Each row comes from the steps of one walk. Every step used is in the known rows, and no mark comes twice. Write the walk behind each row, first mark first.
Known rows:
G F U: [ -9, -61, -16,  -1, -28,  16,  25,  -5,   7, -15,   7, -23, -22,  26,  28,
   8,  34, -36,  -6,   1,  31, -15,  20,  -2, -25,  13,  18, -17,  -8,   4,
  -3,  -1,   9, -23,  58, -25]
D G F R: [ 19, -34,  20, -16,   9,  -6,   5,  -9, -28,  27,  -6, -29, -10,  43,   7,
 -24,  24, -20,  27,  -7,  11, -17,  40,  31, -47,  -7,   3,  -3,   1,   7,
   5,  -6, -10,   8,  71, -28]
Z Y T: [ -3,   7, -17,   8,   7, -64, -71,   4,   1,  31,   6,  35,  11, -36,   3,
  -8,  -7, -20,   1,  15, -35, -19, -16, -18, -15,  41,  -4,  -7,  21,  26,
  29, -22,  21,  31,  -7,  24]
U Y: [  9,  32,  13,   1, -12,  -9, -37,  10,  -5,   4,  21,   6,  36,   0, -34,
 -23, -23,   1,   9,  13,   6,  10,   2,  18,  13,  11,   2,  14, -21,  11,
  18,   4,   0,  -7, -21,  14]
T Y Z: [-17, -10, -16,  23,   9,   0, -18, -22,  22, -10, -17,  14,  -4, -27,  -1,
 -63, -11,  22, -22, -12, -26, -23,  19, -15,  44,  39,  -1,  -8,   7,  17,
  52,  24,  -4,  17, -19,  33]
D G: [ 25,  -6,  31, -17,  50, -15,  -1,  -6, -21,  23, -16, -12,   4,  10,  -7,
 -50,  -2,  -6,  24, -25, -11,  -8,  32,  33, -43,  -9,  -1, -10,  10,   7,
   4,  -3, -17,  16,  35,  12]
F G D: [ -5, -24,  37,  -1, -23, -12,  49,  48, -15,  -9, -23,  39, -10,  34,  27,
  56,  53,  -5,  38,  -7,  22,   3,  -4,   8, -21,  21,  -5, -11,  27, -13,
 -37, -16,  -2,  -3,  71,  -6]
L F U Y: [ -8,  22, -15, -20, -26,  27,   7,  -2,   1, -14, -15, -13, -10, -30, -38,
   1,   6, -23, -14, -10,  27,  26, -22,  -2,   6,  22,   9,  12,   9,  10,
 -10,  -5,   0, -26, -24, -19]
S Y Z: [  0,  10,   7,   9,  41, -26, -20,  12,  28,   4,  38,  12,   3,  46,  -5,
 -38, -35,   5, -24,   1,  10,  -3,   5,  12,  19,  -6, -14,  -2, -21,  -8,
 -21,   8,  27,  37, -14,   3]
U F G D: [ 10,  -6,  38,   2, -36,  23,  13,   6, -23,   1,  -2,   4,   5,  33,  -9,
  67,  34,  21,  33, -17,  27,  25, -19,  15,  11,  17,  -4,   1,  -3,  -7,
 -21,  -5, -13, -24,  33,  -9]
G F L: [  7, -54,  -7,  -2, -28,  -2,   6, -19,   2, -26,  26, -12, -17,  22,  34,
  26,   9, -38,  27,  -1,  13, -18,  20,  -9,  -5,  17,  -4, -16,  -5, -11,
   1,   3,   2, -14,  56, -31]
S Y U F: [ -6,  13,   8,  14,  19,   7, -39,   9,  22,   4,  17,   1,  18,  33, -16,
 -11, -27,  16, -21,  18,  16,  16,  -9,  17,  23, -16,  -9,   9, -23,  -3,
 -31,   6,  18,  16, -33, -16]
L F U: [ -7,   8, -14, -25, -12,  22,  17,  -8,   6, -19, -29, -10, -30, -40, -19,
  -3,  18, -28, -15, -17,  26,  17, -14,  -7,  -2,  22,  13,   1,  23,   7,
 -19,  -7,  -3, -22, -13, -19]
A F U Y Z: [-13,  22, -33, -30,  -4,  12,  16,  21,  -9,  -3,   9, -25,  14, -10,   4,
  -9, -27, -10, -31,  -8,  13,  25,  -4, -26, -34, -20,  20,  15,   0,  18,
   6,   2,   1,  -3,   9,  35]
F L: [ 18,  20,   5,   1,  -6, -12,  19, -13,  19, -43,  25,   9,  -1, -13,  42,
  13,  -2, -10,  21,  16, -31,  -6,   4, -22,  12,  17,  -3, -19,   9, -26,
   2,   3, -17,   4,  11,  -5]
U F: [ 20,  13,  23,  -5,  -7,  18, -32, -29, -10,   2,   9, -15,   7,  -5, -26,
   6,  -3,  19,  11, -14,  14,  17,  -5,  15,  21,  13,   5,   2, -17,   5,
   3,   5, -17, -20, -16,   5]
D G F: [ 19, -54,  21, -17,  28,  -6,  -4, -12, -30,  28,  -7, -27,  -6,  37,  -4,
 -32,   5, -27,  32, -31,  13, -16,  41,  37, -52,  -7,  -4,  -9,   0,  11,
   4,  -2,  -6,   4,  68, -10]
F G: [ 14,  -2,   4,   2, -26, -12,  40,  40,  -2, -10, -18,  13, -17,  -3,  22,
  42,  27,  -2,  17,   3,   6,   2,   2,  -3, -16,  20,  -5, -21,  21,  -9,
 -34,  -8,  -9,  -1,  33,  -3]
R F U Y Z: [-15,  25, -23,  -7,   5,   6,  52,   7,   1,  -8,  17,  24,   1, -17,  -9,
  -8,  12,  34, -43,   1, -43,   1,  -7, -16,  29,  15,  13,  -7, -22, -12,
  31,  32, -10, -13, -72,  14]
R F A: [  6,   6,   7, -15,  13, -32,  39,  -3, -10, -15,  -9,  64, -15, -39, -18,
   7,  27,  44, -16,  -4, -41, -13,   9, -39,  30,  -3,  -8, -16, -11, -27,
   5,  23, -14, -11, -55,  16]
Y U F: [-18,  19,   4,   3,  27,  44,  -6, -20,  22,  -7,  -2, -11,   8, -22, -11,
 -15,   0,   6, -10,   4, -16,  13, -37,  17,  22, -19,  15,  17,  -4,  14,
   9,  12,  -4, -13, -54,   6]
G F A: [  4, -61,   8,   0, -20, -12,  15, -14,   2, -17,   7,  11, -20,  20,   0,
  21,  33, -21,  15,  -2,  27, -23,  18, -19,  -9, -13,  -7, -10, -14,  -7,
 -10,  -1,  11, -20,  53, -16]
A F V: [  2,  17,  -7, -26,  -1, -27,   1,  16, -36,  15, -23, -12,  -4, -23,  28,
   6, -27,  -5,  10, -12,   8,  16,  -1, -25, -36, -25,   0,  10,  24,   2,
 -23, -11,  -4,  14,  38,  32]
V F: [ 42, -36,  18, -19,  65, -35,   6, -20,  -6,  13, -47,  11, -34, -21,  19,
   1,  -6, -27,   7,   6,  33, -10,  27,   9,  -3, -31,  -1, -33,  16, -11,
 -28,  12, -16,  12,   4,  -8]
Z Y U: [-33,  14, -14,   4,  10, -23, -62,   6,   5,  30, -10,  44,   8, -44, -23,
 -23, -23, -29,   3,  19, -29, -18, -13, -17, -10,  20,  -6,  -8,  20,  27,
  21, -24,  22,  22, -36,   6]
A F: [  5,  -2, -10, -47,  14, -20, -31,  12, -31,   7, -20,  -7,  -1, -34,   0,
 -19, -35, -16,   0, -26,  26,  13,  24, -19, -41, -11,  11,   7,  19,  18,
 -12,  -4,  -4,   3,  22,  36]
Z Y S F U: [-24,   0, -23,  17,   3, -20, -44,   8,   5,  29,   2,  21,  -7, -14,  -6,
   7, -30, -16,  -1,   4, -11, -26,   4, -23, -21, -10, -19,  -7,  17,   1,
  -1, -44,  31,  25, -20,  -7]
T Y S: [-16, -10, -16,  28,  -7,   6, -29,  -9,  18, -17, -40,   7,   1, -44,   8,
 -31, -21,  27,  -8,  -6, -22, -24,  24,   1,  27,  19,   3,  10,  25,   5,
  36,   0,   5,  10, -26,  19]
L F U Y Z: [-14,  26, -21, -16, -12,  31,  20,  -7,  11, -14,  -3, -15, -12, -24, -38,
  -5,   2, -24, -21, -15,  17,  24, -33,  -1,  14,  15,   9,  16,   5,  10,
  -1,   0,   4, -20, -34, -12]

Write each row's walk:
[-12,  -9, -16,  17,  34,  21,  30,   2,  32, -13,   3, -26, -23,  12,  32,
   3,  -8,   6, -20, -10,   2, -17,   1,   5, -13, -61,   0,   8,   9, -23,
 -26, -21,  15,   8, -19,  -5] : Y S F U
[ 21, -50,  25, -10,  22, -10,  21, -15, -22,  16,  -4, -12,  -6,  39,  -7,
 -13,  20, -15,  30, -23,   7, -19,  32,  15, -46, -26, -13,  -9,  -6,   0,
  -1,  -3,  -5,   1,  71,  -9] : D G F A
[ 47, -23,  10, -11,  49, -29,  29, -27,   6, -13, -24,   8, -30, -16,  46,
  33,  -7, -27,  16,  19,  10,  -9,  17, -12,   8, -28,  -9, -39,  17, -32,
 -24,  15, -24,  15,  10, -20] : V F L
[-12,  22, -34, -28, -11,  14,   9,  28, -11,  -7,  -2, -28,  18, -18,   8,
   7, -31,  -7, -23,  -5,  16,  23,  -2, -18, -42, -29,  21,  24,   8,  12,
  -2, -10,   6,  -6,   6,  28] : A F U Y S
[ 12, -50,  10, -11,  17,  10,  28,  -8, -18,  17,  -4, -36,  -7,  43,  10,
 -22,  21, -25,  14, -21,  10, -13,  34,  27, -57, -10,   5, -14,  -1,   8,
   4,  -4,  -7,  -1,  74, -16] : D G F U
[-30,  28,  -8,  18,  -9,  -8, -53,  -7,  -4,  37,  -3,  29,  12, -32, -24,
   7, -20, -11,  11,  21, -31,  -4, -36, -17,   6,  13, -13,   0,  10,  19,
  18, -24,  17,  16, -38,  -1] : Z Y U F V
[-15,  37, -17,  13,  -7,  27,  51,  10,  35, -21,  35, -13,  17,  14,   9,
 -17,  11,   0, -36,  21, -16,   8, -24,  -4,   7,   0,  22,   2, -20,   3,
  23,   7,   2,  -6, -17,  12] : F U Y Z
[  4,  31,   2, -32, -25,  -2, -14,  -9,  -8,  -6, -34,   0, -34, -38, -26,
  -5,  22, -21,   3,   2,  28,  13,  -6,  -3,  12,  25,  10,  17,  26,   6,
 -16, -11,  -6,  -8, -16, -37] : L F R
[-21,  15, -12,   6,   4, -34, -62,   8,  -1,  27,  -6,  35,   5, -40, -18,
   0, -43, -22,  16,   3, -26, -25,  -3,  -3, -18,   8, -10,   5,  26,   9,
  18, -43,  34,  26, -34,   5] : Z Y S
[ -2,  31, -20,  17, -16,  10,  36,  16,  32, -22,  26, -19,  25,   6,  30,
   0,  30,   4, -38,  33, -20,  11, -28,  -3,  -4,   9,  28,   6, -12,   5,
  20,   5,   0,  -8,  -3,  15] : F U Y T
[ 14,  32,  -2,  11,   4, -24, -31,  10,  11,   2,  33,  -6,  42,   0,  -4,
 -14,  -7,   8,  -7,  19, -18,  10, -29,  21,  14,  12,  10,  27, -16,  17,
  31,  12,   5,   3, -22,  33] : U Y T
[-21,  33,   7,  18,  17,  39,  17, -17,  19,   0,  -4, -14,   6, -14,   8,
   2,   5,  14,  -3,  13, -29,  14, -56,  12,  27, -30,   8,  19,   0,   3,
   1,   7,  -4,  -5, -43,   3] : Y U F V
[-14,   1,  20,  16,   4,  11, -16,  28,  14,   4,  13,  15,  17,  57,  -7,
  23,  -5,  17,  -9,  16,  25,  19, -18,  20,  17, -12, -14,  11, -15, -10,
 -44,   0,  20,  13,  -3, -22] : S Y U F G D
[ -4,  40,   2,   6,  16,   1, -10,  -1,  14,   3,  46,   2,  30,  12, -34,
 -37, -33,   0,  -6,   2, -13,   6, -22,  20,  27,  -3,   1,  21, -28,  12,
  35,  16,   9,   5, -42,  27] : U Y Z
[ -2, -48,   4,  11, -26, -13,  13,  -8, -14,   9,   2, -14, -24,  29,  34,
  19,  17, -26,  29,   0,  19, -17,   4,   6, -12,   0,  -6,  -6,  -1,  -6,
 -13,  -6,  10,  -5,  66, -22] : G F V
[ -3,  40,   2,  10,   1,   5, -22,  14,   9,  -3,  21,  -6,  36,  -3, -25,
  -6, -43,   6,   8,   7,  -9,   4, -16,  35,  10, -23,   5,  39, -10,   0,
  19,  -8,  18,  -2, -49,  12] : U Y S
[-25,   2, -13,  39, -21,  31, -22, -23,  14,  -5, -38,   1,   9, -36,   2,
 -23,   1,  38, -13,  12, -27,  -3,  -9, -12,  51,  24,  -1,   5,   9,  15,
  37,  18, -11,   0, -30,  13] : T Y U F V
[-24,  -6, -14,  29, -13,  35, -37, -24,  16,  -9, -36,   4,  11, -41, -11,
 -36,  -3,  32, -18,   4, -19,  -4,   3,  -9,  48,  30,   4,   3,   7,  23,
  42,  21, -12,  -5, -38,  16] : T Y U F
[  6,  -3,  -8, -16,  -8, -21,  44,  29, -25,  -1, -19,  44, -24, -28,   0,
  33,  23,  34,  -7, -12, -28,  -2,  11, -16,  13,  29,  -5, -23,   7, -19,
  -9,  20, -17,  -9, -38,   1] : R F G
[ 23,  18,  30,   5, -15,  13,   2, -32,   1, -14,  12,   6,   8,  -2, -32,
  32,  19,  34,   9,  -1,   4,  13, -17, -16,  30, -16,  -7,   1, -24, -12,
  -4,   4, -15, -23, -12,   7] : U F A
[  0,  21,   4,  -4,   8, -33,  37,   2, -26,   9, -16,  38, -19, -30,  15,
   5,  12,  40,  -3,  -3, -48,  -7,  -4, -15,  26,  10,  -7, -11,   2, -28,
   1,  18, -14,   4, -43,  10] : R F V
[ -8,  21, -18, -11,  -9,   1,  39,  13,  -8,  -9,   5,  27,   4, -24,  -9,
  -1,  16,  34, -35,   6, -33,   4,   4, -17,  21,  22,  13, -10, -19, -12,
  21,  25, -14, -19, -62,   7] : R F U Y
[  2, -55,  24,   9,   2, -11,  22,  24, -14,  13,  -6,  13, -31,  62,  18,
  32,  37,   3,  19, -20,  51,  -6,  25, -19, -13, -18, -32, -30,   4, -19,
 -66, -12,  -8,   4,  69, -15] : S F G D
[-10, -48, -18,   4, -43,  22,  14,   2,   3, -11,  22, -25,  -1,  36,  10,
  13,  22, -31,  -5,   9,  34,  -6,  12,   4, -17,  12,  14,  -4, -22,   8,
   6,   1,  11, -28,  46, -26] : G F U Y
[ 21,  41,  22,  -3, -36,  17, -20, -23,  -7,   2,   8, -18,   1,   5, -10,
  17,  26,  28,   6,  21,  11,  17,  -6,   6,  27,  13,  14,  12, -16,  -1,
   6,  -1, -22, -13, -11, -21] : U F R
[ 17, -41,  23,  -2,  19, -11,  19, -10, -33,  34,  -9, -30,  -9,  44,  15,
 -14,  10, -19,  38, -22,   1, -14,  23,  33, -47, -19, -12,  -7,   4,  -1,
  -3,  -6,  -5,  11,  79, -13] : D G F V
[ 23, -45,  14, -12,  18,  -3,  13, -18, -23,  10,   9, -29,  -4,  41,  15,
  -9,   4, -27,  38, -21,  -3, -16,  34,  23, -43,  -5, -10, -13,   1,  -3,
   6,   0, -12,   5,  72, -19] : D G F L
[ -4,  17, -36, -28, -10,   0,   5,  26, -10,  -4,   4, -30,  20, -16,  19,
   4, -14,  -7, -32,   0,  11,  26,  -8, -25, -41, -13,  24,  18,   6,  20,
   4,   0,   0,  -3,  19,  37] : A F U Y T
[ 26,  26,  16,   3, -23,  23,  -8, -36,   1, -24,  32, -17,  11,   1,   2,
  38,  -3,  18,  20,   0, -10,  18, -14,  -5,  33,  15,  -4,  -4, -16, -16,
   7,   8, -24, -18,  -9,  -9] : U F L
[ -5,  15,  12,  18,  14,   5, -22,   8,  28,  -3,  20,  12,  17,  34, -19,
   2, -16,  24, -23,  24,  11,  14, -15,   2,  26, -28, -15,   9, -26, -12,
 -34,   5,  18,  15, -31, -15] : S Y U F A
[ -5,  12,   4,  18,   4,  11, -20,  24,  20,   3,  14,   2,  13,  39,  -9,
  15, -17,  19, -19,  21,  18,  19, -15,  14,  19, -13, -14,   6, -18,  -8,
 -42,   3,  16,  15, -22, -22] : S Y U F G
[  0,  19,  -5,  20,  -7,  11,  -7,  24,   5,   6,  24, -13,  20,  24, -18,
  21, -32,  13,   6,   3,   9,   5, -10,  19,   8, -38, -15,  27, -13, -10,
  -9, -11,  15,   0, -29,  -1] : U Y S F G
[-12, -23, -23,  38,  -8,  10, -22, -16,  20, -19, -23,  -2,  -9, -20,  22,
 -14, -21,  32,  -8,  -7, -17, -26,  31, -21,  34,   3, -17,  -2,  17, -11,
  19,   1,  -2,  14, -14,   5] : T Y S F L
